What can hang from each mark:
z111: z51
z460: z614
z125: z51 z460 z554
z554: z51 z78
z78: z554
z51: z125 z460
z614: z51 z252

Every row comes from one small tree of marks. The marks that hang from a mark follow it in brackets, in the order of their numbers. Every link used is in the known rows. Which tree was each row made from?
Known rows:
z554[z51[z460[z614[z252]]]]: [ 18  18   2  -2   2  -6  57  -5 -29 -37  -8   8  -2  14 -22  -2  -9  -8
  43  10]
z125[z51 z460 z554[z78]]: [ 39  11 -48   1   5  -5  59 -11 -18 -42  -3  31 -13  23   4   0  25 -25
  29  14]
z554[z51[z125 z460]]: [ 39  19 -13   8   3   0  23  -1 -37 -33 -11   0  -6  30 -30  -6  18 -17
  21   5]
z125[z554]: [ 26   7 -14  -7   5   4  27   4 -11  -4   3  11  -3  11 -11  -4  -3  -9
  27   2]
z460[z614[z51[z125] z252]]: [ 35  26  18   1   2 -16  73  -4 -11 -31 -10   0   1  22 -15  -5 -30 -10
  44   4]
z460[z614[z51[z125]]]: [ 38  27  10   2   3 -15  60  -3  -9 -26  -6  -1   2  28 -18  -5  -9 -12
  32   6]
z51[z460]: [ 17  14  -3   7   5   8  13   3 -19 -16   4   5 -10  21  -8  -8  19  -7
  19   9]
z614[z51[z125[z460 z554]] z252]: [ 52  20   0   9   0  -6  70  -5 -15 -45  -8  20  -8  17 -15  -3 -12 -28
  48   4]
z111[z51]: [ 24  14  17  -6   4  -5   3   2  -7  -6   0  10  -6  14 -11 -12  -9  -7
  21   7]
z614[z51 z252]: [ 18  13  24   4   6   1  29   2  -7  -7  -7  10  -5  10  -6  -2 -24  -7
  43   4]
z78[z554]: [ 30  15 -11  -5  15   6   8  -1 -18  -5  26   4  -1  20 -10  -5  -1  -9
  37   4]
z614[z252]: [ 18  10  11   0   9   5  17   4 -13  -2  -2   4  -5  11  -8  -5 -20   0
  34   7]
z554[z51[z125 z460] z78]: [ 39  19 -25   7   4   1  30 -12 -37 -34 -16  -5  -5  42 -15 -10  26 -19
  21   3]
z111[z51[z460]]: [ 19  18  10   2   0   1  13  -1 -16 -24  -1  11  -8  19  -7 -14   8 -13
  22   8]
z614[z51[z460] z252]: [ 13  17  19  10   4   5  39  -2 -17 -24  -7  14  -7  16  -2  -3  -7 -13
  45   5]
z111[z51[z125]]: [ 44  20  10   1   3 -10  16   0 -15 -16  -7   0  -4  24 -19 -17 -10 -12
  18   3]
z554[z78]: [ 18  11  -9  -3   9   5   9  -4 -11  -3  -3   1  -6  28   5 -10  13  -6
  20   6]
z460[z614]: [ 19  16   3 -10   5  -8  35   3  -9 -12   3   2  -1  18 -13  -5  -2   1
  23  11]
z614[z51[z460]]: [ 16  17  11   9   3   3  26  -1 -15 -21  -3  12  -9  23  -6  -6  15 -16
  30   7]

Which tree is each row?
[ 42  24 -22  -8   3 -13  90 -16 -11 -35  -9   3   5  34  -3  -7  -2 -23
  37  -2]  z460[z614[z51[z125[z554[z78]]]]]
[ 33  15  -7  -5   0 -11  77  -5 -11 -41   4  21  -5   6 -12   1 -11 -14
  47  13]  z125[z460[z614[z252]] z554]
[ 39  23 -22   2  -1  -7  94  -6 -26 -50  -1   0   1  19 -16  -8 -16 -17
  42   1]  z51[z125[z554] z460[z614[z252]]]
[ 14  19   5   3   3  -3  58  -2 -19 -33   0   5  -4  14  -7  -4  -8  -2
  39  11]  z51[z460[z614[z252]]]
[ 32  19  -9   3   5 -17  74  -3 -15 -52  -1  24 -12  10 -10   4  -8 -12
  42  22]  z125[z51 z460[z614[z252]]]
[ 28  15 -19  -2  10   6  15  -7 -39 -27  19   9  -6  25 -21  -1  14 -19
  42   6]  z78[z554[z51[z460]]]
[ 63  27 -22  -3   8 -17  54 -11 -29 -54  17   7  -3  33 -35  -1   8 -22
  43  12]  z78[z554[z51[z125[z460[z614]]]]]
[ 57  19 -21   0  -3 -10  49 -13 -15 -44 -10  14  -8  30  -3 -14  11 -32
  26   3]  z111[z51[z125[z460 z554[z78]]]]
[ 34  17 -13  -7  -1 -13  83 -15  -5 -44  -1  23  -5  27   3   0  17 -27
  42  10]  z125[z460[z614[z51]] z554[z78]]
[ 51  26  18   1  -3 -24  64  -5 -12 -53  -4  11  -4  17 -18 -11 -20 -17
  40  13]  z111[z51[z125[z460[z614[z252]]]]]
[ 44  14 -36  -2   6   1  45  -9 -18 -18  -7  -3   0  34  -2 -11   7 -20
  24  -4]  z51[z125[z554[z78]]]
[ 40  20 -28   9   2   1  67 -14 -24 -40 -12   5  -3  38   4  -8  18 -32
  32  -4]  z614[z51[z125[z554[z78]] z460]]
[ 41  23  -2  -1   0 -14  97  -8 -11 -36  -9   6   6  16 -14  -4 -33 -19
  53  -3]  z460[z614[z51[z125[z554]] z252]]
[ 17  19  26  -5   5 -10  60  -3  -5 -19  -6   9   0  11  -7  -1 -28  -5
  48   8]  z460[z614[z51 z252]]
[ 37  18  17   9   4  -4  41   0 -14 -18 -10   2  -2  19 -13  -5 -25 -11
  40   1]  z614[z51[z125] z252]
[ 23  17 -24  -8   0  -7  68  -7 -28 -40  -3  13   0  16 -25  -1  10 -18
  35   6]  z125[z554[z51[z460[z614]]]]
[ 47  23   3   6   2 -16  64  -1 -16 -47  -5   4  -8  20 -20  -7  -7 -10
  38  16]  z51[z125[z460[z614[z252]]]]
[ 30  18   7  -3  -2 -14  89  -6  -5 -47  -1  26  -6   9 -10   3 -17 -21
  57  10]  z125[z460[z614[z51 z252]] z554]
